Each row comes from the steps of one path. Every step used is in the known rows, and no mark comes twice. Write the path behind each row, first mark first.
Known rows:
gefe-golov-tepot: [-0.99  0.01  0.93  0.22 -1.25 -1.99 -0.65  1.15 -0.24  0.05 -0.50 -0.22
 -1.98  1.83 -0.42  0.94  0.73 -0.67 -1.53 -0.11 -0.34  5.17]
beben-gefe-tepot-golov-luzi: [ 0.96  0.55 -1.44  0.83 -1.63  0.17  0.95  2.18  1.17 -1.68  2.88 -0.96
 -0.74 -0.88 -2.57 -0.41  2.62 -5.79 -2.30 -0.39  1.50 -3.23]
gefe-tepot: [-0.37 -0.38  0.74  0.04  0.45 -0.21 -0.61 -0.25  0.10 -0.71  0.14 -0.31
  0.45  0.92  0.32  1.18  1.20 -2.21 -0.24 -1.39 -0.66 -0.23]
vunefu-luzi-gefe-golov-beben: [-0.94 -0.63 -0.81 -1.32 -3.01 -0.71  1.81  4.35 -1.13 -1.09  0.24  1.33
 -1.98  1.25  1.43  3.60  0.89 -1.31 -0.33 -2.33  1.52  1.77]
vunefu-luzi-gefe-tepot-golov-beben: [-0.60 -0.57 -0.94 -0.87 -1.62 -0.66  2.83  5.18 -0.54 -1.35  1.63  0.57
 -2.83  1.65  0.86  3.79  2.45 -2.05 -1.14 -1.20  0.32  0.27]
vunefu-luzi-gefe: [-0.80 -0.49 -1.69 -1.09 -2.31 -0.31  2.76  3.72 -0.87 -0.92 -0.20  1.12
 -1.41  0.34 -0.16  2.99  0.66 -2.30 -0.27 -1.13  1.50  0.95]
beben-luzi-gefe: [ 0.03 -0.14 -1.47 -0.14 -2.00 -0.75  0.44  0.00 -0.88  0.02  0.01  0.06
  1.57  1.00 -0.83 -4.04  0.76  0.03  1.63 -4.23 -0.58 -0.64]
fevap-beben-luzi-gefe-tepot-golov: [ 2.64 -0.51 -2.59  0.14 -1.74  3.28  0.83 -1.11 -0.47  1.12  2.90  0.12
 -1.88  1.19  0.54 -4.16  2.54  0.68 -0.31 -3.10 -1.58 -1.35]
fevap-golov-beben: [-0.47  0.03  1.16 -0.79  0.32  0.72  1.42 -0.10  0.22  1.16  2.21 -1.01
 -2.10  1.20  0.87 -0.76  1.72  0.31 -1.66  2.87  0.28  1.87]
beben-luzi-gefe-tepot-golov: [ 0.07 -0.17 -0.15  0.22 -1.44 -1.36  0.57  1.32 -0.59 -0.43  1.47 -0.91
  0.94  1.24 -0.97 -3.96  2.25 -2.05  0.04 -5.76 -1.48 -0.44]
beben-fevap: [-0.75 -0.46  1.61  0.68  0.38 -1.15 -2.08  3.26 -0.32  0.32 -1.30 -1.25
  4.99 -1.51 -1.42 -0.83  1.47 -0.88 -2.75 -2.43  0.17  0.60]
tepot-gefe-golov: [ 1.61  0.11  0.60  0.68 -0.87 -1.15  0.26  1.10 -0.05 -1.01 -3.13 -1.40
 -2.12  0.33  0.86  0.53  2.84 -4.35 -0.95 -2.21 -0.55  1.14]
luzi-gefe: [-0.51 -0.32 -0.51  0.48 -2.08 -1.42  2.58  0.93 -0.69 -1.65 -1.34  1.76
 -3.05  0.44 -0.54 -1.29  0.46 -0.32  1.03 -1.34  0.25 -0.25]
vunefu-luzi: [-0.31 -0.27 -1.41 -1.56 -0.66  1.03  0.67  2.78 -0.25  0.16  0.98 -0.10
  0.94 -0.02  0.28  4.03  0.18 -2.24 -1.02  0.29  1.33  1.14]
fevap-beben: [ 2.49 -0.40 -2.64 -0.19 -0.66  4.27  0.16 -2.45 -0.05  1.40  1.41  0.92
 -2.38  0.14  1.32 -0.71  0.53  2.47 -0.07  1.68 -0.25 -0.93]
golov-luzi: [-0.17  0.63 -1.33 -1.26 -0.41  2.20 -0.67  1.22  0.13  0.10  2.02  0.68
 -0.17  0.94 -0.67  1.22 -0.36 -0.62 -0.89  5.97  1.09 -0.85]
golov-beben-tepot-gefe: [ 0.78 -0.10 -1.79  0.33  0.14 -1.27 -0.48  2.28 -0.10 -1.48 -0.37 -1.33
 -0.36  0.30  1.63  0.73  3.42  1.67  0.13  4.05 -1.86 -1.14]
luzi-beben-tepot-golov-gefe: [ 0.22 -1.09  2.00  0.96 -0.49 -1.51  1.13  4.75 -0.72 -2.98  1.01  0.49
 -2.58 -0.89 -2.95 -4.08  3.70  1.84 -0.59  2.59 -1.95  1.63]
luzi-beben-fevap-golov-gefe-tepot: [-0.83 -1.57  3.56  0.66  0.15 -0.57  0.52  3.83 -0.89 -1.51 -0.87  0.57
  0.17  0.46 -3.61 -3.67  4.39 -0.05 -2.21  0.77 -0.01  2.82]
fevap-beben-gefe: [ 3.26 -0.16 -4.51  0.65 -2.24  3.98  0.85 -2.35  0.49  0.40  1.62  0.80
 -1.94 -1.14 -0.37 -1.52  1.37  0.20 -0.09  0.51  1.29 -3.59]
gefe-tepot-golov-beben-luzi: [ 0.29 -0.05  0.86  0.20  0.83 -0.46 -0.68  1.81  0.32 -0.11  3.31 -1.59
  0.07  2.09  1.09 -0.59  2.80 -0.27 -1.39 -2.10 -2.02 -0.73]
luzi-beben-tepot: [-0.78 -1.13  0.28  0.30 -0.27 -1.35 -0.49  2.42 -1.23 -1.57 -0.04  0.97
  0.25 -0.69 -2.56 -3.40  2.49  1.36  0.47  2.50 -0.54  0.18]

Which path is each row?
[-0.76  0.29  1.46 -1.22 -1.63  1.06 -1.68  1.52 -0.33  0.28  1.40  0.13
 -0.02  0.32  0.40  0.90 -0.34 -2.53 -1.89  0.46  1.27  1.56]
gefe-golov-luzi
[-0.89 -0.53  1.03  0.18 -2.96 -2.05  1.43  1.99 -1.03 -1.55 -1.10  1.81
 -3.90  1.46  1.67 -0.46  0.77  0.91  0.78 -3.20  0.41  0.75]
luzi-gefe-golov-beben
[ 3.27  0.13 -3.88  0.41 -1.83  4.77  0.75 -0.75  0.87  0.14  3.96  0.06
 -2.91 -0.40 -0.72 -0.93  2.57 -2.06 -2.07  1.76  0.91 -3.62]
fevap-beben-gefe-tepot-golov-luzi
[ 0.90  0.52 -2.83  1.22  0.11 -1.76  1.62  0.95  0.31 -0.86 -2.68 -0.73
 -4.20  3.17 -1.67  1.81  3.16 -0.42 -0.66  5.59 -2.15  3.07]
golov-tepot-gefe
[-0.26 -0.36 -1.06 -0.10 -1.69 -0.98  0.10 -0.13 -0.86 -0.53  0.36 -0.08
  1.92  1.61 -0.58 -3.49  1.61 -1.13  1.40 -5.13 -0.90 -1.07]
beben-luzi-gefe-tepot
[ 0.92 -0.03 -0.91  0.72 -0.09 -1.91 -0.55  2.17 -0.12 -1.89 -1.62 -2.66
  1.33 -2.09 -0.70 -0.68  3.59 -3.46 -1.00  1.67 -1.99  0.17]
beben-tepot-gefe
[ 0.20 -0.16  1.42  0.42  1.03 -0.75  0.13  2.24  0.50 -0.58  2.58 -0.89
 -1.99  1.73  1.35  0.90  2.61 -0.35 -1.75 -0.70 -1.51 -0.49]
gefe-tepot-golov-beben
[ 2.57 -0.18 -3.88  0.91 -3.05  2.78  0.75 -1.54  0.38  0.59  1.36  0.50
 -3.43 -0.05 -0.36 -0.95  1.71 -0.18 -1.17  0.19  0.94 -0.22]
fevap-beben-gefe-golov-tepot
[-0.60 -0.77 -2.39 -0.37 -2.73 -0.55  1.52  4.60 -0.74 -1.13  0.38  1.47
 -1.60  1.15 -3.05  2.13  2.51 -2.15 -1.06  0.92  2.58  1.88]
vunefu-luzi-beben-gefe-golov-tepot
[ 1.55  0.54 -0.21 -0.19 -1.00  0.15 -0.20  1.83 -0.08 -0.82 -1.87 -0.98
 -1.81  0.91  0.39  1.16  2.56 -5.01 -1.57  1.79  0.06  0.47]
tepot-gefe-golov-luzi
[ 3.36 -0.39 -3.54  0.44 -0.57  3.01 -0.38 -0.87 -0.18  0.00  0.31 -1.17
 -1.53 -1.44  0.85 -1.28  3.51 -0.62 -0.69  3.12 -1.91 -1.04]
fevap-beben-tepot-gefe
[ 0.20 -1.07  0.46  0.75 -0.81 -2.11 -0.43  3.16 -1.25 -2.30 -2.08  0.10
 -1.25 -0.51 -2.02 -2.96  4.25 -1.54 -0.09  1.29 -0.97  0.87]
luzi-beben-tepot-gefe-golov
[-0.92 -1.08 -1.29 -1.26 -0.96 -0.07  0.13  4.91 -1.28 -1.12  0.91  0.73
  1.17 -0.48 -1.85  1.44  2.24 -0.82 -0.59  2.22  0.87  1.13]
vunefu-luzi-beben-tepot
[-1.23 -0.39  1.46 -1.00 -1.75  0.23 -2.08  3.23 -1.04 -0.62  1.52  0.75
  0.12 -0.08 -1.24 -1.20  1.22 -1.71 -1.54  2.46  1.06  1.51]
gefe-golov-luzi-beben-tepot
[-0.86  0.20 -1.10 -0.77 -1.72  0.76  0.99  1.89 -0.46 -1.46  0.92  1.98
 -2.17  1.94 -1.02  0.71  0.74 -2.16 -0.26  3.88  0.78 -1.31]
golov-luzi-gefe-tepot
[-1.20 -1.21  2.66  0.50  0.22 -0.83 -0.17  3.59 -1.07  0.15 -0.81  0.46
  1.14 -0.10 -3.89 -4.14  3.40 -0.26 -2.61  0.54  1.00  1.90]
luzi-beben-fevap-golov
[-1.01 -0.72 -1.29 -1.12 -2.03 -0.28  2.24  3.65 -0.81 -1.46 -0.09  0.90
 -1.02  0.89 -0.07  3.70  1.53 -3.75 -0.34 -1.76  1.10  0.54]
vunefu-luzi-gefe-tepot
[-0.12 -1.04 -2.45 -0.58 -1.85  0.60  1.37  3.76 -0.55 -1.56  0.73  1.41
  0.03  0.52 -2.55  1.99  2.68 -3.04 -0.28  0.09  2.67 -1.37]
vunefu-luzi-beben-gefe-tepot
[ 0.42 -0.22  2.74 -0.33 -0.70  0.86  2.97  0.28  0.47 -0.91  1.01 -1.10
 -3.05 -0.12 -0.88 -1.68  1.95 -1.24 -1.48  2.42 -0.71  4.05]
fevap-golov-gefe
[-1.06  0.27  0.91 -1.39 -1.22  1.26  2.21  0.99 -0.12  0.07  2.41 -0.04
 -2.73  1.15 -1.85 -1.25  1.88 -4.83 -2.60  3.75  1.25  1.84]
fevap-golov-luzi-gefe-tepot
[ 2.90  0.03 -3.62 -0.11 -3.37  4.56  0.00 -1.36  0.33  0.64  2.51  0.81
 -2.27 -0.92 -0.02 -1.06  1.09 -1.18 -1.20  0.92  2.10 -2.69]
fevap-beben-gefe-golov-luzi
[-0.80 -0.48  1.52  0.30 -3.09 -2.23  1.73  1.59 -1.01 -1.45 -1.52  1.32
 -3.04  0.17  0.16 -1.40  0.53 -1.90  0.29 -4.61  0.63  1.47]
luzi-gefe-golov
[ 0.57  0.02 -1.69  1.09 -1.62 -0.42  0.60  0.06  0.82 -1.73  0.52 -0.30
  0.76 -0.97 -1.78 -0.22  1.82 -4.57 -0.20 -2.82  1.48 -3.34]
beben-gefe-tepot
[ 0.54  0.17 -0.09  0.40 -0.82 -1.22  1.30  2.94 -0.10 -0.07  3.11 -0.84
 -2.08  1.53  0.71 -3.00  2.19  2.29 -0.87 -2.07 -1.69 -0.55]
tepot-golov-beben-luzi-gefe
